Each row comes from the steps of one walk. Every step used is in the known rows, and no mark comes twice. Write the walk behind each row, first mark first.
Known rows
zuret > teza > nafe: [ 0.52  1.65  1.64 -2.09  0.79 -2.80  3.53  2.14  0.71  0.51 -2.18  0.51
 -0.10  1.52  0.82 -0.83  0.31  3.07 -3.85  1.86  5.84 -0.65 -0.79  0.65
 -1.53]
nube > gifo > depo: [-1.34 -3.76  1.41 -2.04  2.18 -0.11  0.19 -1.77 -4.69  0.83  1.21  0.56
  0.94  0.12  2.63  0.21 -1.09 -1.00  3.09  3.75 -2.55  1.33 -1.61 -2.61
  0.09]
nube > gifo > nafe: [ 2.03 -0.35  2.79 -1.02  4.58 -1.08  1.30  1.31  0.08  2.31 -2.92  4.01
  0.70  1.74 -0.15 -1.24 -0.26  2.35  0.98  4.33  3.48  1.44 -0.04  5.43
 -5.15]
datu > zuret: [ 0.94  0.44  0.85 -0.45  0.94 -0.54  1.47  2.60  1.14  1.83 -5.01 -0.93
  0.45  3.87  0.29  1.29 -2.70 -0.27  0.61  0.04 -2.41 -2.54  1.79 -3.46
  1.61]
setad > datu > zuret > teza: [ 1.63 -0.59 -1.94 -0.16  0.73  0.67  0.01  3.59 -0.07 -0.60 -1.48 -3.33
 -2.76 -0.21 -0.97  1.75  3.23 -0.75  0.79 -3.68  1.95 -0.97 -0.15 -1.31
  2.05]
datu > zuret > teza > depo > gifo > setad: [ 1.57  1.41  0.75  2.50 -0.80  1.95  1.23  1.04  4.30  0.50  1.98 -5.28
 -1.03 -0.95  0.77 -1.16 -0.29 -0.63  2.22  2.33 -1.98  2.46 -2.83 -3.31
 -0.09]
teza > depo > gifo > nube: [ 2.09 -1.53 -1.71  1.60 -0.72 -0.66  0.84 -2.03  0.46 -0.07  2.34  5.89
  6.22 -1.40  2.14 -3.40 -2.99  1.76 -2.78  3.14 -2.43  1.99  0.64 -1.04
  1.60]
depo > teza: [-1.20 -2.39 -2.25 -1.86  2.23 -0.39 -1.01  0.84 -5.80 -1.21  2.12  0.42
 -1.23 -0.02 -4.37  0.50 -0.53 -1.16 -0.26 -0.26 -1.50 -0.12  1.51  1.68
  0.76]
datu > zuret > teza: [-0.23 -1.28 -1.74 -1.19 -0.44  0.35  0.14  3.76  1.98 -0.52 -1.67 -3.44
 -1.80  0.10 -0.24  0.97  0.78 -0.97 -1.31 -1.14  1.32 -0.75 -2.01 -0.74
  3.12]
zuret > teza > depo: [-2.18 -3.84  0.74 -1.58 -0.74 -0.10  1.62  0.61 -1.07 -0.72  2.61 -2.65
  1.56  0.17  1.53 -2.24  1.18 -1.57  0.47 -1.13 -0.79 -0.34 -3.06 -4.49
 -0.18]
depo > gifo: [-2.49  1.99 -0.65  2.21 -0.14 -0.04 -0.96  0.46 -0.46 -2.95  0.37  3.25
  1.09 -1.84 -2.85  0.84 -3.16 -0.67  0.10  3.42 -2.13  2.93 -1.81 -0.17
  0.37]
setad > datu > zuret > gifo: [ 2.35  1.56  0.59  1.57 -2.56  0.19  0.62  2.83  2.13  1.47 -2.51 -0.54
 -1.84  0.74 -1.22  1.16  0.69  0.55  2.57 -2.78 -0.68  1.52 -0.36 -1.21
  2.76]
datu > setad > gifo > nafe > teza > depo: [-1.64 -1.22  1.69 -0.31 -1.23 -0.29  0.96 -3.57  3.20  0.67  2.90 -2.22
  0.56 -1.34  1.95 -0.48 -0.01 -2.22 -1.25 -2.34  0.85 -3.93 -1.73 -0.68
  0.18]
setad > gifo: [-1.19  4.32  0.29  0.27 -0.16 -3.05  0.44 -2.37  1.67 -2.71  0.50  2.11
 -1.02  1.83  0.63  1.59 -3.67 -2.62 -1.46  3.09 -0.28 -0.39 -0.80  2.60
  0.61]
teza > depo > gifo: [-3.40 -0.03  1.29  2.06 -1.45  0.03 -0.11 -0.29  0.21 -2.35  2.92  1.31
  2.62 -2.08 -0.25 -0.98 -2.75 -0.83  0.74  0.97 -2.84  1.82 -3.19 -3.97
  0.98]
nube > gifo > depo > teza: [-2.01 -5.18 -0.98 -2.59  1.95  0.10 -1.83 -0.63 -6.64 -0.37  5.03 -1.03
 -1.35 -1.96 -0.78  0.31 -0.18 -1.08  1.13 -0.56 -1.65  0.37 -0.64 -0.04
  3.03]
setad > datu > zuret: [ 3.54  1.46  0.60  0.99  2.62 -0.07  1.32  2.33 -1.73  1.73 -4.75 -0.75
 -0.95  3.39 -0.79  2.44  0.77  0.07  3.52 -3.67 -1.45 -2.85  4.46 -4.28
  0.08]
datu > zuret > teza > depo > gifo > nube: [ 2.19 -2.03 -2.04  1.52 -1.91 -0.23  0.43 -0.58  2.79  0.07  2.50  3.42
  5.17 -2.23  3.15 -3.16 -2.24  1.81 -3.68  0.88 -1.14  1.12 -0.52 -1.58
  4.18]
zuret > gifo > depo > teza: [-1.80 -3.82 -1.47 -2.20 -1.73 -0.37 -1.76 -1.58 -5.48 -0.08  5.36 -1.89
 -1.90 -1.62 -2.22 -0.03  0.02 -0.81  0.40 -2.07 -1.47  1.15 -0.81 -0.21
  3.32]
setad > datu: [ 3.61  1.66 -0.71  1.19  4.90 -0.15  1.16 -0.03 -7.70 -0.47 -2.51  2.90
 -0.90  2.19 -3.86  2.03  3.44 -0.52  5.28 -1.14 -1.08  0.22  5.24 -1.43
 -5.25]
nafe > teza > depo: [-3.46 -3.12  0.41 -1.82 -0.73  1.24  0.40 -1.23 -1.03 -0.59  0.64 -1.03
  1.85 -0.41  1.94 -0.12  0.60 -2.65  0.05 -1.19 -2.99 -2.26 -0.43 -3.32
  0.33]
nafe > teza: [-2.91 -0.33 -3.11 -1.89  0.60  1.99 -1.72 -0.48 -1.32 -1.87 -2.98  1.45
 -0.99 -1.43 -1.58  3.34  0.67 -3.04 -1.47  1.64 -1.79 -1.21  1.52  3.17
  0.64]
zuret > gifo > nube: [ 4.31 -1.00 -2.64  0.28 -1.51 -1.02  1.36 -0.78  0.87  1.64 -0.48  6.31
  4.10  0.33  0.61 -2.90 -1.68  2.14 -2.67  4.37 -1.35  3.49  1.12  2.91
  1.30]
nube > gifo > zuret: [-0.12 -0.26  1.55  0.52  2.51  0.68 -1.81  2.91 -0.12  1.43 -3.61  1.89
  1.92  3.29  1.68 -2.44 -1.21  3.69  0.93  2.82 -0.68  0.59  1.65  2.08
 -2.96]
gifo > nafe > teza: [-1.16  0.34 -1.50 -2.05  0.84  1.10 -1.32 -1.23  0.21  0.08 -3.53  1.96
 -1.00 -0.62 -1.40  2.13  1.56 -0.76 -2.10  0.94  1.93 -1.45  2.17  6.06
 -2.40]

Write each row's walk
[ 0.12  1.02  2.96  0.85  0.05 -1.48  0.90 -1.23  1.25  1.08  0.38  2.39
  2.09  0.56 -0.61 -2.26 -1.16  2.37 -0.13  0.93  2.63  1.12 -0.89  1.25
 -4.58] => teza > depo > gifo > nafe
[ 5.39  1.56  1.24  1.80  3.80  1.28  1.67  3.18  0.37  2.66 -4.09 -2.62
 -2.07  2.54  0.51  1.97  1.48  0.25  5.09 -1.81 -1.49 -1.41  3.36 -3.51
 -0.06] => nube > gifo > setad > datu > zuret
[-2.23  1.21 -1.64 -0.56 -0.50  1.56 -2.44 -1.19  1.76 -1.20 -1.87  2.28
 -1.03 -2.94 -1.62  2.33  0.80 -0.61 -2.59  0.64  2.02 -0.33  0.52  6.07
 -0.68] => depo > gifo > nafe > teza
[-1.85 -2.33  2.05 -1.45 -2.87  0.88  0.49 -0.60  3.16  1.61  0.09 -2.16
  1.02 -0.41  2.98 -0.90  1.03 -0.51 -0.62 -3.59  0.03 -2.40 -1.25 -1.74
  1.08] => datu > zuret > gifo > nafe > teza > depo
[ 6.32  2.98 -0.51  2.15  5.42  1.08  2.04 -0.28 -5.65  1.00 -2.04 -0.27
 -2.37  2.55 -3.47  1.41  4.44 -0.48  6.83  0.68 -1.50  1.45  5.34 -1.40
 -6.88] => gifo > setad > datu
[ 5.53  2.35  0.81  1.66  2.94  0.78  2.00  2.15 -0.31  2.78 -4.49 -2.97
 -1.97  3.69 -0.50  2.04  1.50  0.12  4.66 -2.39 -1.75 -2.00  4.53 -4.24
 -1.13] => gifo > setad > datu > zuret
[-1.32 -0.77 -0.88 -1.98  2.03  1.83 -1.79  0.20  1.23 -0.06 -3.01  2.40
 -1.27 -2.24  0.01  2.12  1.62 -0.69 -1.53  1.76  2.30 -0.62  0.50  7.08
 -0.83] => nube > gifo > nafe > teza
[ 3.86  2.58 -0.59  3.28  2.79  2.46  0.32 -0.88 -3.06 -0.52  0.70 -1.34
 -2.32 -1.31 -2.07  1.74  4.65 -1.06  5.82 -1.69 -1.53  1.45  3.09 -2.06
 -3.69] => nafe > teza > depo > gifo > setad > datu
[-0.80  0.64 -0.92 -1.36 -2.23  1.47 -1.61  0.10  3.98  1.00 -3.41  0.32
 -1.99 -1.50 -0.47  2.11  1.47 -0.12 -2.39 -1.21  2.46 -0.92  0.39  5.83
  1.02] => datu > zuret > gifo > nafe > teza
[ 4.76  2.95  0.72  2.73  2.02  1.09  1.19  2.19  0.76  1.86 -3.29 -2.74
 -1.96  2.04 -0.59  2.10  0.91  0.26  4.32 -2.61 -1.63 -1.24  3.37 -4.22
  0.06] => depo > gifo > setad > datu > zuret
[-0.48  4.17  1.16  1.15 -1.08 -1.93 -1.86 -1.13  2.11 -0.03 -1.97  0.76
  0.82  4.80  1.79 -1.64 -2.69  2.43 -1.76  0.99  0.29 -1.30  2.39  2.46
 -2.60] => setad > gifo > zuret
[-1.82  0.21 -1.95  0.92 -1.82  0.84 -2.85  2.58  1.62 -1.96  0.43 -1.63
 -0.56 -1.07 -0.87 -1.45  1.03  1.87 -2.13 -0.33  2.25  1.81 -2.02  2.04
  0.11] => depo > gifo > zuret > teza
[-1.06 -1.82  0.73 -1.40 -3.12 -0.79  0.32 -3.11 -3.07  1.31  1.66 -0.68
  0.18  0.61  0.58 -0.28 -0.68 -0.54  2.05  1.57 -2.31  2.54 -1.92 -2.84
  0.47] => zuret > gifo > depo
[-1.97 -3.32  1.26 -0.97 -1.52  0.12  0.41  0.84 -0.07  0.23  1.87 -3.38
  2.16  1.45  2.65 -3.67  1.37  0.71 -0.06 -2.34 -0.19 -0.95 -1.85 -4.14
 -1.18] => gifo > zuret > teza > depo
[ 0.55  1.17 -1.07 -0.63 -1.42  1.71 -1.70 -0.10  2.56  0.97 -3.26  0.43
 -2.64 -1.74 -0.95  2.65  3.18  0.03 -0.96 -2.97  2.92 -1.12  1.69  5.42
  0.23] => setad > datu > zuret > gifo > nafe > teza
[-3.85 -0.87  0.14  1.75 -2.40  0.51 -0.78  0.64  1.31 -3.20  4.25 -0.46
  1.37 -3.77 -0.01 -1.07 -1.21 -1.08 -0.29 -0.27 -1.03  2.24 -5.00 -3.14
  2.39] => zuret > teza > depo > gifo
[-1.57  2.31 -1.19 -1.51 -0.50  0.03 -1.78 -2.61  2.73 -1.07 -1.86  1.72
 -2.03 -1.12  0.07  2.75  0.58 -1.57 -3.45  0.43  2.99 -1.97  1.01  7.38
 -0.59] => setad > gifo > nafe > teza
[ 2.10  3.30 -0.24  2.65  1.39  1.46  1.05  0.12  1.43 -0.08  0.04 -1.46
 -1.08  0.08 -2.18 -0.20 -1.25 -0.62  2.63  6.28 -2.69  4.12 -0.75 -0.12
 -3.03] => depo > gifo > setad
[-0.09 -3.26 -1.12 -1.28 -1.44  0.02 -1.80 -0.92 -5.30  0.65  4.75 -3.05
 -2.75 -1.52 -1.81  0.85  1.38 -0.38  1.69 -5.33 -1.03 -0.12  0.52 -1.79
  4.12] => setad > datu > zuret > gifo > depo > teza
[ 0.64  1.16  2.54 -1.29  0.14 -4.12  2.80 -2.58 -0.54  1.67  3.79 -1.46
 -1.13  0.18  0.58 -0.36 -2.15  2.17 -3.68 -1.03  4.76 -3.49 -0.26 -0.62
  1.50] => datu > setad > gifo > depo > teza > nafe
[-2.22 -1.92  1.49 -0.56 -2.44 -0.59  0.03 -0.11  1.71 -0.55  3.03 -3.58
  1.44  1.12  3.63 -3.24  0.64  0.09 -0.89 -2.67  0.52 -1.30 -2.64 -3.19
  0.07] => setad > gifo > zuret > teza > depo
[-0.05  2.83  2.08 -0.42 -1.04 -2.27  1.51  2.40  2.76  0.53 -1.77  0.03
  0.51  1.15  1.66 -2.07 -0.08  5.44 -4.68  0.42  6.55 -0.45 -0.69  1.05
 -1.41] => depo > gifo > zuret > teza > nafe
[-4.78 -0.32 -0.02  1.59 -2.48  1.43 -1.62 -0.71  1.31 -3.12  2.85  0.75
  1.62 -4.13  0.21  0.44 -1.64 -1.79 -0.56 -0.27 -2.57  0.85 -3.14 -2.36
  2.74] => nafe > teza > depo > gifo
[ 0.73  2.49  1.70  0.97  0.99 -1.49  0.33 -0.72  0.82  0.71 -1.39  3.76
  0.97  0.68 -2.47 -0.97 -1.36  2.46 -0.51  2.70  3.10  1.86  0.01  3.94
 -4.96] => depo > gifo > nafe
[ 3.72  1.51 -2.40  0.31  0.21 -2.79  1.18 -3.47  1.47 -0.23  0.69  6.44
  3.71  1.39  2.71 -1.61 -3.56  0.46 -4.36  4.63 -0.63  0.44  2.27  3.51
  1.34] => setad > gifo > nube
[-3.42 -0.77  0.58  1.94 -2.95  0.61 -0.72  1.43  2.94 -2.42  3.51 -1.72
  1.16 -3.46  0.85 -0.75 -1.59 -0.81 -0.45 -1.64 -1.03  1.14 -4.86 -4.25
  4.01] => datu > zuret > teza > depo > gifo
[-2.21 -2.08 -1.29 -2.17 -0.53 -1.69 -1.88 -3.43 -5.06 -1.35  6.19 -1.76
 -2.18 -0.91 -0.84  0.87 -1.25 -1.96 -0.78 -1.88 -0.91 -1.04 -0.04  0.32
  3.28] => setad > gifo > depo > teza
[-1.17  1.34 -1.55 -0.10 -1.88 -0.58 -2.21  1.16  2.61 -1.83  0.46 -2.25
 -1.54  0.75  0.82 -1.10  0.79  0.86 -2.90 -0.52  3.15  0.21 -1.52  3.38
  0.23] => setad > gifo > zuret > teza
[-2.25 -2.45  1.60 -1.60 -2.32  0.78  0.45 -1.43  1.53  0.90  0.82 -0.91
  1.30 -0.73  2.06 -1.22  1.43 -0.79 -0.46 -2.19 -0.01 -1.31 -1.35 -0.64
 -0.53] => zuret > gifo > nafe > teza > depo
